Each row was made from one path, in order. Every step used is in the known rows, and no mark comes twice. Write each row's path.
In the rows, 128 means zero.
Known rows:
B/A: [128 144 109 117 122 139 140 169 165  94 113 114 151 117 146 117  73 133
 140 139  99 158 117 112]
L/M/B/A: [138 121 104 131 121 161 149 169 187 109 116  96  95 164 106 117  62 106
 141  83 145 171  99  86]
B/A/C: [ 97 139 132 132 115  92 108 180 159  99 128 129 156 111 153 132  76 131
 141 130  94 148 115 100]
L/M: [137 139 121 140 113 151 152 143 162 130 137 103  87 128 113  98 114 106
 147 130 144 179 127 108]
C/A: [126 160 128 127 124 106 144 141 153 100 137 124 141 122 130 101  94 122
 136 136 138 145 164 135]
C/M/L: [135  97 144 128  74 110 158 158 170 148 109  83 117  82 122 122 128 102
 122 150 173 156 162 127]
C/A/B/M/L/V: [ 73 171 106 126 116  76 161 200 132 122 155  90 159 122  68 131  55 108
 124 142 161 168 170 137]
C/A/B/V/L: [ 75 178  80 137 113  84 159 180  96  98 155 120 187 115 102 165  77 136
 115 191 141 147 187 193]
V/L/M: [126 145 100 147 105 146 153 138 150 127 132  81  90 114  94 118 111 122
 148 167 149 167 168 129]
T/C/A/B/M: [134 176  89 134  84  78 187 198 132 102 140 139 188 108  79 105  80 131
 163 124 168 157 140 149]
V/B/M: [154 133 115 135 107 137 176 170 164 105 101 122 117 122 153 133 102 137
 174 110 136 183 118 114]
T/C/M: [174 113 124 142  76 115 187 169 166 141 100 119 129  81 123  99 149 116
 165 133 179 156 117 114]
M/C/A/B/V/L: [ 75 161  54 108 112  92 153 164 107  90 159 105 173 102  89 158  89 105
 145 186 146 155 200 181]
M/L/V/B/A/C: [ 81 102 129 167 133  84  88 193 163 101 119  87 111 135 128 176  53 102
 156 123 119 153 125  66]
A/C/M: [120 119 158 133  83  74 138 171 153 151 127 132 123  79 147 121 144 117
 135 125 150 152 123 119]
M/C: [137 115 103 109 114 143 133 121 169 110 127  98  98  94 122 103 131  96
 169 129 132 160 149 121]
T/C/M/L/V/B: [158  76 123 176  93 104 164 185 176 142  87  72  81 104  95 141 120  91
 178 130 201 163 131  81]
A/B: [125 141  94 144 105  99 125 150 136 137 143 124 133  96  97 111 104 131
 130 112 143 143 141 156]
M/B/A/C: [109 105 133 140 114 102 109 177 175 107 116 128 130 138 134 142  70 121
 133  82 122 138 117  98]
M/B/V: [124 111 127 132 119 151 161 162 156 111 110 119 118 135 134 157 106 110
 121 120 137 174 140 139]
V/L: [126 136 106 145 107 134 142 132 143 116 118  92 115  97 116 132 113 138
 147 174 133 148 184 150]
B/A/C/M/L/V: [ 76 114 150 122 104  77 125 216 166 139 119  80 132 100 125 145  85  95
 129 151 134 161 118  77]
C/M/L/V: [113 108 144 128 104 116 157 171 166 160 112  66  95  95 104 124 117  92
 131 157 171 171 148 107]
M/L/V/B/A: [108 107 110 153 139 129 118 182 171  95 101  69 107 144 122 155  47 109
 158 131 122 162 127  75]
M/B/V/L: [110 111 107 143 113 147 167 158 145 108 106  97 120 128 118 177 102 124
 123 160 145 167 181 158]

Write each row's path:
[143 141  98 104 115 122 181 160 169  75 119 117 126 124 144 120  97 102
 202 110 147 180 143 109]
V/B/M/C/A
[131  89 134 154 114 111 151 177 174 149 100  69  76 111 116 144 115  96
 156 125 182 164 133  92]
C/M/L/V/B
[133 122 114 164 155 127 129 158 159 124 111 102  76 130 125 132  95 117
 173 107 138 170 115  94]
L/V/B
[124 140 109 102 123 118 139 124 166  92 139 109 128 110 123  93 113  93
 168 132 136 147 170 126]
M/C/A
[111 119 126 141 133  79 123 221 167 129 111 117 115 121 159 150  86 112
 167 104 134 170  65  65]
L/V/B/A/C/M
[161  90 134 130  90 129 168 156 185 151 100 110  94 111 122 114 132 110
 133  87 182 153 125 123]
C/M/B
[118 120 123 153 124  89 101 181 162  88 119 131 131 129 164 153  72 130
 166  98 107 144 100  86]
V/B/A/C
[ 84 168  61 103 121 110 162 175 127 101 177 113 142 128  86 124  90  74
 150 141 153 190 139 139]
L/M/C/A/B/V
[104 134 104 125  76 103 154 181 139 127 136  93 153  91  82 131  85 123
 120 135 152 165 166 150]
A/B/M/L
[ 98 126 120 158 154  89 100 197 159 101 121 120 115 139 145 158  63 122
 169 107 105 160  83  67]
L/V/B/A/C
[125  98 115 130 117 118 147 204 181 119  92  67 109 124 130 153  72 102
 155 129 155 170 106  73]
C/M/L/V/B/A
[ 86 144  97 131 105 100 154 200 138 142 136  79 128 103  70 140  75 112
 128 142 153 182 150 134]
A/B/M/L/V
[132 108 129 140 100  78 130 204 166 116 109 133 137 111 171 145  95 125
 163 103 135 154  79  83]
V/B/A/C/M
[116 152  94 142  66  70 181 197 134 103 137 108 186 107  65 122  70 117
 147 142 181 148 179 143]
T/C/A/B/M/L
[132 142 116 139 138 134 175 189 162 118 103 107  96 133 135 135  92 126
 178 115 134 203 102  95]
L/V/B/M
[ 91 158  74  99 119  95 155 168 121  92 163 123 169 110 108 136  93  89
 138 145 137 163 156 160]
M/C/A/B/V
[ 84 177  98 126 123  84 155 184 112 100 159 142 186 123 116 144  76 120
 112 153 133 159 150 172]
C/A/B/V
[108 167 100 140 114  74 130 153 133 118 166 136 161 117  90 104  81 127
 125 112 152 128 158 161]
C/A/B
[ 93 116 108 151 108 121 121 176 168 112 128  92 103 148  96 157  64 114
 142 117 147 150 136  95]
V/L/M/B/A/C
[103  94 168 139  66  68 133 169 159 150 124  97 119  74 127 139 135 100
 126 145 166 143 161 118]
A/C/M/L
[101 145 107 134 113 138 169 163 122 104 115 103 144 102 139 166 109 134
 128 209 117 177 178 164]
B/V/L
[ 99 148  91 134 114 108 153 182 114 122 145 127 160 102 116 146 100 125
 116 147 124 172 130 168]
A/B/V
[156  89 133 148  57 108 174 166 169 140  97  86 126  77 105 121 134  98
 151 154 192 144 161 112]
T/C/M/L
[115  81 141 145  78  72 121 201 173 118 107  98 133 108 151 167  84 108
 152 118 149 144 116  83]
V/B/A/C/M/L
[ 70 187  75 142 111  99 173 185 102 107 173 108 157 135  76 156  72 113
 126 190 158 172 171 169]
C/A/B/V/L/M
[112 149  79 114 115 132 156 126 159  95 148  75 100 124  84 110 103  86
 180 166 163 159 193 119]
V/L/M/C/A
[109 115 126 141 118 119 124 180 180 111 135 116  96 159 111 135  65 106
 139  75 136 158  98  76]
L/M/B/A/C
[136 113 102 156 107 159 154 133 170 135 121  77  66 141  75 133 102 114
 145 123 178 157 167 125]
V/L/M/B
[114 151  74 114 118  85 123 139 142 107 165 117 145 102  88  97  98  98
 157 110 156 136 165 151]
M/C/A/B
[187  82 127 148  74 124 184 168 186 144  86 114 102 106 102 111 138 111
 156  87 207 147 120 111]
T/C/M/B
